(in the rows, 128 means zero)
Known rows, with every step that occurs:
zirir > zimelag > buko > tapop: [122 144 117 236 112 117 115 147 156  92  93 146 100 136 150 120 118 133
 100 135 133 126  78 127 100 114 114 109  75 139 140 158 126 126 129 118
 142 145]
zimelag > zirir > zalab > buko > tapop > sosez > leberos: [ 98 141 134 160  91 144 126 152 146 106 121 124 122 122 123 142 119 131
 114 128 168 131 128 134 166 137  71  91  70  97  63 132  78 137  94 103
 185 113]
rovef > tapop > begugeg > gube > peguf: [160 145 123 117 147  80 120 145  60 158 131 118 123 115 122 114 144 168
 148 160 136 140  95 112 133 118 151 107 189 147 139 109 146 182 131 169
 123 116]
leberos > buko > tapop: [136 119 152  82  99  78 144 135 158 103 132 135 119 130  98 111  98 105
 148 136 129 137 140 122  62 122 122 153 126 123 146 155 137 108 125  90
 158 128]
gusi > begugeg > gube: [135 134 109  57 168 133  85 120 131 160 101 142 150 104 142 133 140 115
 160 132  83 166 131 136 128 115 155 116 162 170 160 113 131 101 158 168
 123 101]
peguf > zimelag > zirir > zalab > buko > tapop > begugeg > gube: [ 92  91 117 244 101 162 143 141 130  95 123 106 107 139 149 129 103 117
 166 101 179 104 131 137 111 135  85  87 110 120 134 119 155 137  82 159
 171 102]
gusi > begugeg > gube > direg > zimelag > buko > tapop: [170 128 116  67 148 121  90 136 121 130 101 169 136  68 113  83 119 111
 121 136  44 141  99 129 115 105 169 155 181 182 171  77 116  83 155 157
 126 121]
zirir > zalab > buko > tapop > begugeg > gube: [146 148 130 169 131 138 125 151 163  99 127 124 107 141 127 136 129 114
 132 110 144 126 138 139 148 151 113 100 137 105 101 161 143 119 105 146
 162 109]
begugeg > gube: [151 106 101 115 154 141  95 136 143 141 117 110 156 122 138 166 141 107
 160 145 111 165 121 130 115 117 140 124 142 150 174 138 134 124 183 165
 104 115]
gusi > begugeg > gube > direg > zimelag > buko: [174 119 106  64 169 135  88 126 128 143  89 165 153  89 123  93 135 109
 132 134  46 140 105 129 124 113 167 149 184 173 186  82 106  83 180 164
 126 117]
buko > tapop: [126 158 137 111  89 115 127 119 125 110 151 135 103 100 103 131 119 131
 115 138 112 143 123 120 104 112 149 126 135 152 121 124 156  98 116 136
 111 118]
buko > tapop > rovef: [112 158 142 135  95 138 140 118 100 101 153 112  96 113 117 135 122 128
 114 138 131 151 148 105 139 121 130 139 154 139 104 132 152  93  99 138
  79 135]
sosez > leberos: [122 164 111  64 142 130 147 107 163 160 161 145 162 153 101 162 142 113
 128 132 114 122 122 127 136 111 164 112 115 141 127 131  99 115 183  96
 125 131]
zalab > buko > tapop: [133 144 149 122 115 133 162  92 195 111 126 146 116 160 126 136 117 110
 110 100 102 139 113 118  99 136 143 117 117 116 102 136 139  97 146 114
 164 126]
peguf > zimelag: [111  99 119 156 117 161 148  88 135 123 143 115 117 155 136 155 125 131
 153 111 132  92 145 136  89 123 144 105 140 131 187 126 172 107 157 154
 123  97]
gube > begugeg > tapop: [156 159 103 100 116 113 106 133  90 130 152 147 128 139 115 127  99 140
 126 120  77 104  94 112 111 134 148 125 175 165 123 126 129 125 150 142
  62 110]
rovef > gusi > begugeg > tapop > buko > zalab: [137 135 129  37 149 105 108 143  64 188 142 141 128 127 131 107 136 125
 113 108 108 155 133 130 155 135 147 129 108 133 118 130 166 165 127 132
 144 142]
zalab > zirir > zimelag > buko > tapop > rovef > gusi: [106 133 113 227 124 131 117 123 160  80  79 115 119 166 174 136 141 112
 129 112 141 135  97 116 127 161  99 136  61  85 128 143 114 149  82 113
 105 163]
rovef > gusi > begugeg > tapop: [130 138 104  32 132  93  85 124  56 182 126 146 143 134 144 105 151 121
 123 104  80 162 111 127 126 136 171 108 117 127 146 119 152 167 156 129
 118 138]
rovef > tapop > sosez > leberos > buko: [140 131 171  48 124  43 139 149  97 162 154 114 138 137 116 145 137 153
 143 159 157 123 114 115 114 112 142 121 143 115 123 154  88 193 155  87
 170 120]
leberos > sosez: [115 110 113 116 114 139 134 140 129 114 134 114 144 116 125 125 111 122
 157 157 125 120 169 131  86 126 125 140 167 119 119 164 128 110 128 109
 117  95]
begugeg > tapop > rovef > gusi: [129 122 121 108 112 122 112 133  45 161 158  84 145 153 152 143 140 115
 127 114 121 162 138 108 144 140 133 123 127 120 131 146 152 179 146 112
  67 167]
rovef > gusi > begugeg: [124 143  95  42 146 111  94 108  81 168 108 168 132 140 138 103 166 127
 119 111  84 160 116 124 136 142 173 110 128 110 152 116 142 137 164 157
 124 121]
buko > zalab: [133 134 153  92 149 141 133 126 151 136 160 124  98 103  96 142 122 135
 114 138 132 127 162 143 159 120 125 106 126 141 121 127 154  67 116 154
  95 108]
begugeg > tapop > rovef > gusi > peguf > zimelag: [112 100 122 113 115 138 124 115  54 160 160  89 136 155 159 133 129 132
 127 104 123 147 160 131 125 141 132 121 132 133 139 122 177 195 139  93
  69 169]
tapop > begugeg > gube > direg > zimelag > zirir > zalab > buko: [163 123 115 181 150 143 117 154 124 111 110 118 153 131 121 116 134 108
 157 139 117 109 116 120 155 138 121 129 202 131 143 114 107 100 130 186
 127 111]
tapop > begugeg > gube > peguf: [143 141 104 141 156 147 122 139 101 141 119 114 146 112 119 134 146 153
 150 157 120 123 122 118 159 107 140 146 201 143 146 120 141 126 147 180
 103 114]
leberos > sosez > tapop > begugeg > gube > peguf > zimelag > buko: [108  87 126 200 106 122 163 163 105 132 145 125 159 102 140  81  96 144
 151 141 178  70 139 127  77  93 126 185 163 135  97 140 107 152 109 118
 161 127]
rova > gusi > begugeg: [105 149  96  75 136 145 137  66 102 168 127 147 154  75 119 132 179 114
 111 104 127 145 132 148 160 118 190 101 163 117 161 118  90 106 155 133
 114 111]
zirir > zalab > buko: [150 143 121 139 138 161 125 114 184 107 116 132 114 167 130 150 145 122
 120 103 130 123 153 148 151 168 108  80 110  81 120 163 130 107 144 134
 162 101]
begugeg > gube > peguf > zimelag > zirir > zalab: [137  92  68 168 129 174  96 150 117 103 104 108 120  84 123 133 108 153
 142 145 120 111 130 162 141 117  93 111 117 132 179  98 147 157 144 166
 124 103]
gube > peguf > zimelag > zirir: [110 113  85 153 103 179 138  98 110 103 111 127 108 100 109 116 107 180
 114 139 111  84 129 145 131 113 105 114 120 124 163  71 151 134 140 143
 126 106]
zirir > zimelag > buko > zalab: [127 131 128 225 150 135 118 151 173 108  98 139  96 138 145 127 119 135
  99 135 147 116 101 141 136 120  98  95  69 133 139 160 125 108 130 131
 131 138]
tapop > begugeg > gube > peguf > zimelag > zirir: [114 113  98 190 138 161 132 139  89 132 113 106 139 112 130 127 126 153
 163 147 143 109 119 122 146 106 114 132 177 142 153  99 144 138 125 182
 120 110]
gube > direg: [180 141 119  46 115 126 111  87 120 131 115 167 130 104  93 123 146 130
 128 150  68 129 123 125 132 121 159 132 182 146 156 106 107  75 183 170
  74 105]

Rows:
[184 107 124 100 133 116 111 170 126 118 137 131 157  75  97 125 116 112
 114 161  72 110  85 122 125  89 165 185 174 162 168 108  78 119 192 133
 118 138] : begugeg > gube > direg > zimelag > buko > tapop > sosez > leberos
[103 144 142 201 119 120 127 135 195  89  97 112 137 143 154 168 130 124
 132 131 141 102  94 128 126 128 104 143  65 109 112 150  79 144  94  83
 139 145] : zalab > zirir > zimelag > buko > tapop > sosez > leberos
[128 131  91 118 127 135 120 121  56 129 153 143 115 162 136 104 101 152
 118 102  93 103 124 119 123 152 144 135 184 147 123 108 154 162 138 126
  41 137] : gube > begugeg > tapop > rovef > gusi > peguf > zimelag
[128 154 163  97 154 116 109 136 138 150 125 108 131 120 145 143 103 123
 151 119 112 123 150 149 148 130 106 128 115 174 105 135 156 135  69 116
 141 132] : gusi > begugeg > tapop > buko > zalab > zirir > zimelag
[129 129 140 119 109 139 123 123  76 150 161  73 145 143 147 160 129 118
 138 124 125 154 153 112 140 128 120 123 145 145 126 144 148 146 136 109
  64 153] : begugeg > tapop > rovef
[119 141 151 163 157 130 119 127 202  95 127 102 101 125 126 160 111 124
 141 132 135  96 151 157 154 142  98 103  91 128 124 137 143  86  66 143
  82 117] : buko > zalab > zirir > zimelag
[103  79 135 132 152 187 156  74 191 130 116 142 113 134 134 120 132 153
 114 107 141 128 175 163 108 144 112 129 100 136 137  73 163 120 111  86
 130 135] : gusi > peguf > zimelag > buko > zalab > zirir
[116 148 117 191 138 129 103 102 201  84  88 102 136 163 160 176 136 115
 166 130 117 107 123 141 116 156 110 108  97 114 153 146 121 120  99 134
  93 121] : zalab > zirir > zimelag
[149 141 134  42 128  66 159 152 157 140 154 159 158 127  76 113 101  85
 163 143 117 112 113 119 100  95 156 165 154 151 125 136  84 123 154  80
 141 147] : sosez > leberos > buko > tapop > begugeg > gube > direg
[125 147 137  46 116  80 166 135 180 133 163 152 150 147  82 128 100  93
 140 132 125 117 126 125  87 106 146 144 104 134 123 146 100 123 152  48
 164 147] : sosez > leberos > buko > tapop
[108  93  97 113 119 136 130 102 101 143 120 172 108 141 136  84 146 149
  85 102 123 154 123 140  93 141 157 128  93 112 148  91 175 177 152  99
 139 154] : rovef > gusi > peguf > zimelag > buko > tapop
[ 86 104  90 158 128 180 118 112  67 122 118 117 108 158 154 112 153 147
 114 117 164 157 182 136 173 170  94 104 120  86 123 110 152 163 110 131
  87 145] : tapop > rovef > gusi > peguf > zimelag > zirir > zalab
[146 115 111 110 121 134 119 136  81 137  93 174 113  96 135  74 146 114
  93 119 109 187  90  95 140 118 138 164 121 128 122 104 105 124 147 135
 122 161] : zimelag > buko > tapop > rovef > gusi > begugeg > gube > direg
[119 120 183  48 137  98 152 159 150 147 163 107 144 124  97 167 120 137
 132 157 155  94 159 131 156  97 119 161 136 110 110 174  77 122 152  85
 157 118] : tapop > sosez > leberos > buko > zalab
[134 125 111 206 131 167 119 140 159  74 127 103 138 149 120 124 115 117
 109 126 111  95 132 138 130 161 103 101 123 104 159 104 126  97 123 131
 160 113] : direg > zimelag > zirir > zalab > buko
[143 132 167  87 114  71 113 135  63 153 140 102 116 114 134 151 155 176
 131 163 149 140 114 112 130 121 143 106 163 122 129 142 120 175 143 147
 137  99] : rovef > tapop > sosez
[101 102 104 133 125 134 141 107  83 150 125 168 112 148 138  79 154 153
  96 103 135 146 122 129 104 140 158 134 121 112 136  95 176 173 135 111
 139 153] : rovef > gusi > peguf > zimelag > buko > tapop > begugeg
[134 122  82  49 163 109  77 130  84 171 101 156 146 129 148 111 161 113
 137 116  83 175 107 128 132 135 172 116 129 123 166 119 140 153 176 169
 123 124] : rovef > gusi > begugeg > gube
[115 125 109 178 112 169 114 124 156 106  93 129 125 147 139 135 134 122
 128 118 159 152 136 136 151 161  65  70  70  91 100 124 103 119 109 134
 170 106] : zimelag > zirir > zalab > buko
[152 137 136 127 148  73 119 145  68 166 137 112 132 134 138 128 154 142
 169 151 155 158  96 103 117 125 155  97 185 151 141 127 145 171 129 174
 124 114] : rovef > tapop > begugeg > gube
[195 118 135 102 139 142 130 123 137 108 134 158 120  95  78  89 124 125
  84 144  63  90 114 127 135 122 156 158 175 143 176  83 109  52 170 150
  99 128] : gube > direg > zimelag > buko > zalab
[101 129 152 156  98  96 153 149 106 140 166 121 164 120 132 103 111 130
 162 150 177  92 161 119  84 109 139 164 182 138  68 164 104 118  92 126
 133 115] : leberos > sosez > tapop > begugeg
[110 135 118 181  92 155 118 134 150  93 105 134 109 128 129 123 118 122
 119 118 158 152 130 135 142 154  67  75  67 102  85 119 113 117  85 128
 170 110] : zimelag > zirir > zalab > buko > tapop
[109 126 181 101 141  87 141 163 186 117 138  94 143 136 119 179 111 129
 150 153 158  71 149 142 152 111 100 156 111 101 112 183  68 136 119  75
 147 125] : tapop > sosez > leberos > buko > zalab > zirir > zimelag
[124 119 121  87 121 128 109 121  56 166 153  96 145 150 151 131 141 131
 115 118 114 174 157 124 143 146 132 125 133 133 120 126 160 188 143  88
  63 175] : begugeg > tapop > rovef > gusi > peguf
[114 113 171 142 114 116 167 151 158 126 168 109 155 114 124 124  91 121
 155 145 192  92 188 135 102 126 100 193 127 131  48 166 110 123  56 106
 163 125] : leberos > sosez > tapop > buko > zalab > zirir
[125 156 159 147 120 130 176 100 173 119 132 142 119 167 128 130 125 116
 124 101 121 128 112 105 114 135 146 124 151 116  87 140 141  93 123 130
 164 126] : zalab > buko > tapop > begugeg
[159 135 172 100 154 100 151 126 123 150 150 111 106 137 116 145 132 145
 139 142 176 144 138 119 143 148 110 125 116 132  99 129 159 162  79 138
 165 120] : rovef > tapop > buko > zalab > zirir
[115 139 125 221 120 130 117 117 199  77  81 120 122 149 161 147 129 114
 139 121 131 123  94 128 102 146 101 129  64 113 135 137 114 125  85 109
 123 141] : zalab > zirir > zimelag > buko > tapop
[112 145 121 252 115 131 123 146 141  85  93 131  96 145 159 123 121 131
 100 135 147 132  94 117 122 120 102 117  88 131 130 163 123 121 118 120
 121 157] : zirir > zimelag > buko > tapop > rovef
[137 129 115 178 102 142 109 151 127 100  95 138 119 107 122 109 120 115
 140 131 148 148 117 129 154 143  75  97 118 120  87 110  97 117  86 161
 152 110] : zimelag > zirir > zalab > buko > tapop > begugeg > gube > direg
[131 103 146 145 150 169 146 114 187 131 111 137 117 126 129 132 144 119
 108 113 153 150 129 121 144 138  97 139  63 106 116 113 113  88 110 114
 139 134] : zimelag > buko > zalab > zirir
[109 162 165  84  85 101 138 147 114 126 173 120 121  88  99 159 121 148
 106 155 129 113 123 119 140  88 150 150 142 142  90 144 108 124 126 106
 133 120] : buko > tapop > sosez > leberos
[ 99  90 117 139 154 180 151 106  92 143 131 132 100 157 147 103 152 145
  88 108 156 154 172 126 168 153 116 134 119  95 124 110 159 142 132 117
  91 166] : tapop > rovef > gusi > peguf > zimelag > buko > zalab
[117 139 132  70 139 138 150 101  85 187 161 122 150  64 113 135 149 111
 105 100 149 140 149 155 179 112 165 120 144 140 127 131 114 137 118 110
 134 132] : rova > gusi > begugeg > tapop > buko > zalab
[129 149 186 180 132 103 149 130 177 137 160 121 137 143 131 151 111 131
 129 128 199  90 145 138 139 123 102 163  79 155  69 155 118 123  71 148
 164 151] : sosez > tapop > buko > zalab > zirir > zimelag
[135 141 191 132 128 116 161 115 167 156 173 125 145 135 118 149 122 128
 128 122 197 109 158 127 141 124 111 177  90 149  62 138 118 113  80 146
 169 146] : sosez > tapop > buko > zalab > zirir
[143 132  70  37 162 118  78 131  77 163  94 162 136 108 133  95 153 141
 115 126  64 157 105 136 149 129 168 127 134 118 167 101 143 162 179 164
 120 125] : rovef > gusi > begugeg > gube > peguf
[120 149 171 100 111 121 170 114 186 124 145 134 131 149 122 158 120 124
 104 113 115 113 115 117 128 116 145 137 122 108  78 153 100 118 154  90
 178 129] : zalab > buko > tapop > sosez > leberos
[107 148 133 242 124 127 128 123 183  83  84 117 126 155 162 142 136 119
 147 122 146 115  93 117 114 145 103 134  91 114 122 140 114 123  67 120
 123 140] : zalab > zirir > zimelag > buko > tapop > begugeg
[129 111 177  80  89  75 140 152 136 104 132 114 118 114 106 128 102 127
 145 151 143 123 147 119  83 110 112 175 146 111 135 172 119 121 124  94
 165 116] : leberos > buko > tapop > sosez
[109  71 140 189 135 181 169  99 173 120 129 120 103 143 142 136 123 121
 133  92 163  99 139 134 107 131 109 126  77 111 160 110 151 103 112 127
 148 119] : peguf > zimelag > buko > zalab > zirir
[133 116 117 171 135 156 140 134 112 100 140 133 123 137 119  80 132 134
  57 125  95 130 120 113 114 143 153 170 141 121 158  88 151 121 141  91
 128 174] : direg > zimelag > buko > tapop > rovef > gusi > peguf
